What can hang from each mark:
D: J K M T
P: K T
C: K M
M: D S
T: C D G P
G: T
S: J M T
K: P
J: D

Every row comes from one small tree of marks. Brackets hold a mark, then the marks that hang from it, in alphabetical order. Every link used is in the known rows. Which tree was each row made from?
Known rows:
[P [T C]]: [ -7.6  20.6 -11.6   1.5  20.7   7.1  11.5 -27.8 -10.4 -15.9  29.7  -4.2
  -3.5  -5.7  -2.1  10.8   2.5  40.2 -26.4 -18.2  -1.3   7.9  -2.0  -4.9
  13.9  -6.1]
[D K [T C G P]]: [  4.6  20.7  -1.8 -29.4  16.4  18.2  15.6  -2.6  32.4  -7.9   7.9  -7.7
 -13.9  21.9  20.3  15.2  28.5  30.2 -11.0  -6.6  -2.0  14.5  -3.8   0.0
  16.6 -27.8]
[G [T C]]: [ -0.2  20.0 -19.2   8.9  21.3  -4.7  20.8 -22.5   5.2   4.8  33.1   0.1
 -14.1 -17.0  12.8   6.6  -4.6  50.6 -26.3 -16.5   2.2   8.5  -2.7   1.1
   0.2 -19.5]
[P [T D G]]: [ -6.5  -2.5   9.8  -1.3   8.0   5.3   0.2  -3.1  12.0 -32.1  23.1 -11.7
 -13.5  -3.3   8.1  15.5   1.9   9.1 -32.3 -12.0  -8.1  -2.7  -3.8 -23.5
  34.5   0.9]
[D J [K P] [M S] [T G]]: [  2.8  10.5   6.5 -18.9  25.7   5.9 -27.3 -19.3 -26.2  -1.3   3.1 -27.0
  -5.3  -5.2  22.8  -0.4  11.9 -15.7  -2.9   2.4  35.4  13.5   0.4  27.1
   0.3   4.6]
[D M [T C]]: [ -1.9  15.8 -16.4  -2.1  34.5  19.6  -1.7 -28.6  -3.9   2.2  11.8 -13.2
 -17.3   0.3   6.8  13.9   6.4  45.4 -38.0 -21.2   8.8   3.7   1.2  17.5
  -5.3 -15.5]
[S [J D] M [T [C K] G P]]: [ -8.3  17.0   5.5 -45.9  16.6  41.9  74.2  -6.8  15.3   9.1   0.0  -1.1
 -29.8 -10.2 -29.0 -25.0  11.2  14.3  -9.6  16.1  -7.9   4.9 -31.0  -4.3
  34.0  -5.6]
[G [T [C [M S]] [D J] [P K]]]: [ -5.1  22.8  -1.0  -2.8  16.2 -29.3  36.3   5.4  17.1  14.3   9.5  -6.8
  -7.6 -11.4   8.5  13.7  10.7   3.1 -24.1  -1.4  -3.0 -18.4  10.7   4.6
  26.3 -41.8]
[G [T [C [M S]] [P K]]]: [ -1.3  35.9  -0.8  -1.6  33.4 -33.0  39.0 -14.6  -3.2   8.3  11.9 -18.3
 -15.7 -21.6   6.5   3.6  15.7   5.1 -13.3 -21.8   1.1 -18.2   7.8  -1.5
   8.3 -28.9]
[G [T [C K [M D S]] P]]: [-13.7  21.2  -1.7   8.3  38.7 -32.8  41.8  -3.3   7.1   4.4   8.3  -2.3
 -12.1 -12.4   4.6  -6.9  11.4  -3.9 -16.9 -12.8  12.5 -29.3  10.1  -6.5
  19.4  -4.4]
[M [S [J D]]]: [  5.6   9.9   6.2  -2.7  29.0 -10.2  33.8 -26.3 -43.4  -7.1  18.1 -22.7
 -22.0 -46.0 -18.8 -23.7 -22.9   6.1 -10.5  29.9  -9.5   3.2 -28.7  11.8
  10.9  24.1]
[J D]: [ 12.0   9.8  -9.1 -13.3  18.7  21.5  23.2 -22.6 -27.5  -4.9  21.3 -17.7
 -17.0 -29.1  -3.2  -9.6 -12.1  23.4 -16.5  -4.0  -2.6  11.6 -13.1  20.6
   0.9   6.8]
[K P]: [  4.6  29.6  -3.7   6.9  18.3   9.2  -5.2 -30.1 -20.1  -3.6  23.3 -23.9
  -7.7 -35.2   5.7   3.1 -11.3   0.9 -10.6 -23.2  12.8  14.7  -3.3  27.5
  -1.1  15.8]
[C K [M [S T]]]: [ -8.2  31.4  -3.1  -6.7  26.1 -17.3  28.6 -21.2 -42.0   4.9   2.0   0.4
 -31.1 -40.0 -14.9 -26.4 -11.1 -21.1 -19.2 -10.3   7.8 -25.3  -2.2   5.4
  26.2  28.7]
[J [D [K [P [T G]]] [M S]]]: [  9.8  -4.1  18.9 -14.8  30.0   7.4 -11.6 -19.9 -49.9 -30.6   2.4 -36.3
  -5.2 -12.7   2.5 -15.8  10.5 -17.6   0.9  -1.1  36.3  19.9 -11.0   8.6
  -4.9  18.9]
[K [P [T G]]]: [ -8.8  19.6  15.9  -0.5  11.5  14.6 -15.4 -25.3  -9.1 -26.9  35.7 -22.4
  -4.7 -10.6   6.2  13.8   8.3  -3.4  -8.8 -24.9  20.2  10.4  -0.8  -6.2
  19.8  10.4]
[T C [D [M S]] G [P K]]: [  7.4   4.3   1.0 -18.5  49.8 -20.2  24.9  -2.5  13.1 -21.4 -18.8 -23.2
 -12.7 -17.7  14.6   7.6  15.3  -7.2 -27.8  -9.0 -13.5   1.0 -10.4  -2.7
  20.6 -25.6]
[P K [T G]]: [ -1.9  13.5   8.0 -12.7  21.6   3.8   4.8 -24.0 -12.5 -19.2  11.9 -16.4
  -6.9 -16.4  13.3   3.9  10.5  11.1  -5.6 -20.0 -11.2   0.8   0.1 -21.4
  22.1  -7.9]
[M [S J]]: [ -1.0  22.0   0.0   7.2  36.8 -30.3  24.9 -27.5 -38.0  -4.9  15.6 -20.7
 -20.4 -44.8  -9.7 -14.7 -27.0   0.6 -13.3  20.6 -10.1  -4.9 -20.4   3.5
  13.9  27.2]
[G [T [C M] [D [K P]]]]: [  7.2  22.7  -6.1  24.5  -5.7  -6.5  -0.9   5.8   9.6  10.0  19.2  -4.1
  -3.1 -12.6  17.9   7.7   9.3  18.2 -14.8 -12.0  24.4  -0.7  16.9  17.5
  -6.7 -12.4]
[T C]: [  3.4  24.8 -21.1  -1.8  26.0   4.6  20.9 -26.3 -10.3  -3.2  27.8  -6.2
 -10.8 -21.4   5.8   5.0  -5.9  38.2 -23.7 -11.7  -5.0   8.8  -7.1  11.7
   2.2  -4.6]
[M [D J K] [S [T C P]]]: [  0.3   3.8  -2.6 -35.7  53.3  -2.9  34.6   0.7  -0.7   1.3 -29.6  -3.4
  20.6  -2.6   5.5  -6.3   8.6  -9.6  -3.5  24.5  -2.4  42.2 -11.9   9.7
  24.3 -20.6]
[C [K P] [M [S [T D]]]]: [ -9.0  27.9  12.2   5.7   8.5 -12.7   8.2  -7.9 -18.3  -2.0  -3.7  -2.1
 -22.5 -43.2 -14.8 -18.0  -8.0 -39.1 -20.5 -14.7   9.3 -17.1   0.0  13.6
  26.8  30.2]
[T [C [M [D J K]]]]: [  2.6  14.7 -20.2  -4.8  26.4   4.1  17.5   0.9 -17.5  17.2   5.9  -1.7
  18.4  -2.7  19.0   3.1  12.5  15.6   1.8  19.1  19.3   2.2  17.1  24.2
   0.4  -7.7]

Which tree is each row?
[  1.0  17.7 -35.0  -0.3  -1.2   1.5  21.2  -4.1   5.6  13.4  17.4  26.1
 -11.0 -16.6   7.2  -4.1 -12.2  36.2 -27.9   8.5 -13.0  -7.8  -3.2  18.7
  26.8  -5.2] -> [T [C K] [D J]]
[  1.2  31.7  -2.1 -20.6  24.4  15.7  21.0 -20.4  22.7   3.8  -2.7 -10.2
 -11.1  -1.4   8.1  13.8  18.6  36.6 -19.3 -27.2 -24.0   9.4   0.3   8.3
  13.7 -41.5] -> [D [T C [P K]]]
[ -9.1  27.8   7.2   0.2   0.8   7.3  -9.5 -25.5 -13.7 -16.8  28.4  -2.9
 -13.5 -15.7   3.2  -5.2   5.4  -2.4  -4.8 -24.2  17.0  -5.9   2.9  -4.6
  25.5  22.0] -> [C [K [P [T G]]]]
[-14.2  13.0   4.0  -9.6  -0.9   7.6  12.4   1.7  11.5  -5.9  22.8   3.2
   3.5   3.3   9.4  23.5  28.0  16.7 -19.6  -1.6  -1.5 -20.2  16.6 -11.9
  37.6 -33.2] -> [P K [T [C M] [D J] G]]
[  9.8   2.3  -7.8   3.5   5.8  -3.8  -0.5   4.3 -12.1 -15.1  -2.3  -7.1
  -4.8  -6.1  10.8  -2.5 -10.0  17.6 -23.2  -0.5 -10.3   9.7  -3.5  -6.2
  16.3   5.5] -> [P [T [D K]]]
[ 13.5  27.7 -15.2  -7.8   6.4   9.9  -8.1 -17.5 -32.2  15.3  11.1 -14.3
   5.2 -21.5  18.1  -4.9  -9.0   3.5   5.8   8.3  18.6  27.9   0.8  41.2
  -1.3   8.7] -> [D J [K P]]
[  3.8   7.4  25.8 -30.0  11.2  46.5  28.9  -9.6 -18.7   5.6  -8.0 -25.8
 -11.1 -28.1 -13.7 -31.1   4.3  -8.1  15.3  20.1  11.4  33.6 -29.3  14.4
  -1.7  16.0] -> [S [J [D [K P]]] M [T G]]
[ -8.2  21.6   5.3 -24.6  19.9  22.6  15.9 -13.1  40.9 -15.0  25.9 -12.6
 -18.3  16.7  10.1  28.3  26.2  29.1 -26.7 -19.7  -2.9   6.2  -4.0  -2.1
  25.6 -30.6] -> [D [T C G P]]
[  0.7  -4.2   2.9  24.0  37.7 -39.2  14.1  -7.8 -19.8   2.5   1.4 -22.4
 -25.8 -36.1   0.6  -6.1 -29.7   3.7 -38.1  20.4   0.6 -10.2 -13.8  -3.9
  13.5   7.8] -> [G [T [D [M [S J]]]]]
[ 11.1   0.2 -18.2 -10.8  29.3   4.8   8.0  -2.9 -22.9  11.0  -8.2  -8.3
  16.4 -14.9  24.4  -7.2  -7.4   7.4   2.7  21.5   4.7  21.6   1.4  19.4
   3.4   0.7] -> [M [D J K]]
[-15.8  32.7  12.1   9.0  25.4  12.0  21.0 -14.6  -6.4  16.3  -3.0   8.8
   5.9 -33.9 -16.4 -13.1   5.4  -8.6  -1.2  16.3  16.6  -4.4   4.4  15.2
  21.6  11.3] -> [S J [T [C [K P] [M D]]]]
[ -1.6  12.4 -13.1  -3.3  37.5 -16.3  18.4  -5.1 -29.0   7.1   2.5  -6.6
  18.1 -14.2  14.1  -6.3   7.7  -1.0   1.4  21.6  18.6  -3.3   8.4  17.3
   1.1   3.2] -> [T [C [M [D J K] S]]]
[ -8.8   0.3   4.2  -2.9  18.4  30.8  -4.1  -8.9 -23.0   9.8  -6.3 -27.6
  26.8  -2.9   9.2  -6.0   5.5  -9.4   8.7  -8.5  23.0  28.0   0.2  15.5
  -5.4  12.2] -> [S [M [D J [K [P T]]]]]
[ 14.8  11.2  11.3 -39.7  45.1  18.5  43.2 -13.7 -28.5  12.6 -37.2 -28.5
 -15.0 -27.2 -19.7 -14.2  -2.1  -0.6 -12.0  25.2 -10.9  25.1 -16.6  20.5
  22.0 -21.5] -> [S [J [D M]] [T [P K]]]
[  1.0  18.2   9.0   1.9  25.4  11.3  -2.2  -1.0   0.6 -10.0  10.0 -14.0
  16.0 -10.7  23.0   5.8  30.6  -7.2  11.8  -0.5  32.4   5.7  14.9  12.5
  -7.9   2.9] -> [T [C [M [D [K P]]]] G]
[  6.2  27.4 -25.1  -2.8   8.2  -3.4  34.4   3.8  24.4  -1.5   4.1  12.6
 -19.9  -9.8   1.3   0.3  -6.9  22.6 -31.9  -9.1 -21.9  -8.5  -7.4   8.1
  31.2  -8.7] -> [T [C K] D P]
[ -3.8   8.2  26.3  13.9  32.3 -10.1  -9.2 -15.5 -16.4  -3.7 -15.5 -24.7
   9.3 -31.2   4.6 -14.1  -5.4 -14.7  10.2  20.6   1.9  18.7 -11.3   9.9
  -3.9  20.8] -> [M [D [K P] T] [S J]]
[  3.2  19.1  -4.2 -21.4  14.0 -17.0  30.4  20.2  13.1  -8.2  12.0  -8.5
  -5.3  10.5  14.3  13.0  20.4 -13.6 -12.7  21.0  11.1 -12.6   2.1   6.1
  32.5 -12.1] -> [T [C [M S]] [D J K] G P]
[-10.8  -8.2  16.7  -9.0  26.6  25.7  17.5   1.1   9.5   7.2 -13.4 -24.1
  -4.6  -4.2  13.9 -11.0   9.2   8.2   3.0  14.9  -5.3   4.0 -14.1 -12.5
  -1.6   9.3] -> [S J [M [D K [T G]]]]
[  2.8   9.0  17.0 -27.5  30.6 -17.8  43.9  13.8  24.8 -17.5 -20.6  -0.9
  -7.6 -10.1  -4.6  -7.8   6.5  -9.8 -14.6  41.0 -19.4  22.7 -27.8 -17.0
  43.1 -11.8] -> [M [S J [T C [D K] G P]]]
[ -0.6  17.2 -11.2  -8.0  25.3  -3.0  28.8  13.8  13.4  24.5   8.8  -7.1
  13.5  16.5  23.5  14.0  20.1  13.6  -4.6  14.3  25.4   4.7  19.9  15.7
  12.7 -34.9] -> [G [T [C [M [D J K]]] P]]
[ -6.2  12.3  19.3 -17.5  49.2 -10.2  14.3 -17.1  -1.0 -11.2   1.8 -38.0
 -30.2  -1.3  -2.5   9.5   4.9 -14.5 -25.2  13.2   5.0  -9.6 -15.7  -2.9
  29.0   2.8] -> [D [M [S J]] [T G P]]
[-18.5  10.6  10.3 -29.3  39.6  26.4  60.8   1.3  31.6   7.7 -20.2  -1.5
  -7.7  -9.1 -13.4 -16.9  14.4  -3.0  -7.6  12.7 -11.4   6.7 -21.6 -17.5
  36.2  -4.7] -> [S J [M D] [T [C K] G P]]
[ -3.8   9.2  27.3 -38.9  15.0  44.4  46.9 -10.3  15.4   8.0  -3.4 -37.3
 -29.3  -8.9  -9.3  -6.2  20.1  10.8  -1.1  -0.4 -22.3  -1.0 -20.4  -3.3
  15.5 -19.6] -> [S [J [D [T G [P K]]]] M]
[-11.6  -7.3   4.3 -13.1  47.2  33.1  30.7 -11.7  -7.4   4.7 -18.5 -23.2
  -1.0 -27.0  -3.5 -13.2  -7.9  -4.7 -17.8 -22.0  -4.5  22.5 -15.1  -1.1
   2.2   7.5] -> [S [M D] T]
[ 14.0   5.4 -11.5   3.3  25.7 -15.2 -15.5  -4.8 -39.7   2.4 -13.7 -24.4
   2.4 -26.7  15.6  -7.0 -14.5 -22.0 -13.4  13.9  21.9  17.8  -5.5  40.5
  -1.2  15.3] -> [T [D J [K P] [M S]]]
[ -3.0  31.3  -1.6 -33.9   2.2  21.7  15.2   5.5  25.8  10.5  24.1  -8.1
 -10.7  36.2  17.3  26.1  40.0  17.0 -10.1   6.5  20.5  -6.8  17.0  13.2
  25.3 -32.8] -> [D J K [T [C M] G P]]
[  8.4  22.8  -4.7  -9.5  26.4 -11.0  27.2 -13.0   2.6  11.6   1.6 -20.2
 -15.8 -22.9  17.2   3.3  -0.1  17.8 -12.7 -22.0 -14.0   8.3   0.2   0.9
  13.3 -30.0] -> [G [T [P K]]]
[-18.7  18.9  -8.9  -1.8 -12.7   5.5  14.9   4.7  12.5  -4.1  37.9  20.2
 -12.4  12.6   0.5  13.3  16.3  16.5 -24.9   2.1  13.1 -36.0  16.6 -11.0
  48.3  -7.8] -> [P [T [C K M] [D J] G]]
[ -1.7   7.8 -15.7   2.4  21.5  -4.2  16.9   3.2  -4.2  27.3  13.6   2.3
  14.5   2.0  25.4   4.0  13.4  27.4  -2.2  13.8  26.8   1.5  18.9  12.1
  -1.9 -26.2] -> [G [T [C [M [D J K]]]]]
[ -7.9   3.6  24.1 -15.5  45.3  -8.8  25.9   1.9  27.9 -16.9 -15.0 -15.6
   4.1   5.5   8.8   1.0  23.1   1.8  -0.9  32.6 -11.2  11.1 -15.9 -18.1
  21.9 -13.1] -> [M [D K [T C G P]] [S J]]
[ 21.0   5.5  -4.2 -32.1  25.9  28.8  13.0  -6.0 -14.7   4.4 -16.6 -30.1
 -21.3  11.9   4.7  -4.0   9.4  17.7 -20.1  -2.3  10.8  18.5  -5.9  31.5
  -3.2 -15.6] -> [J [D K M [T P]]]
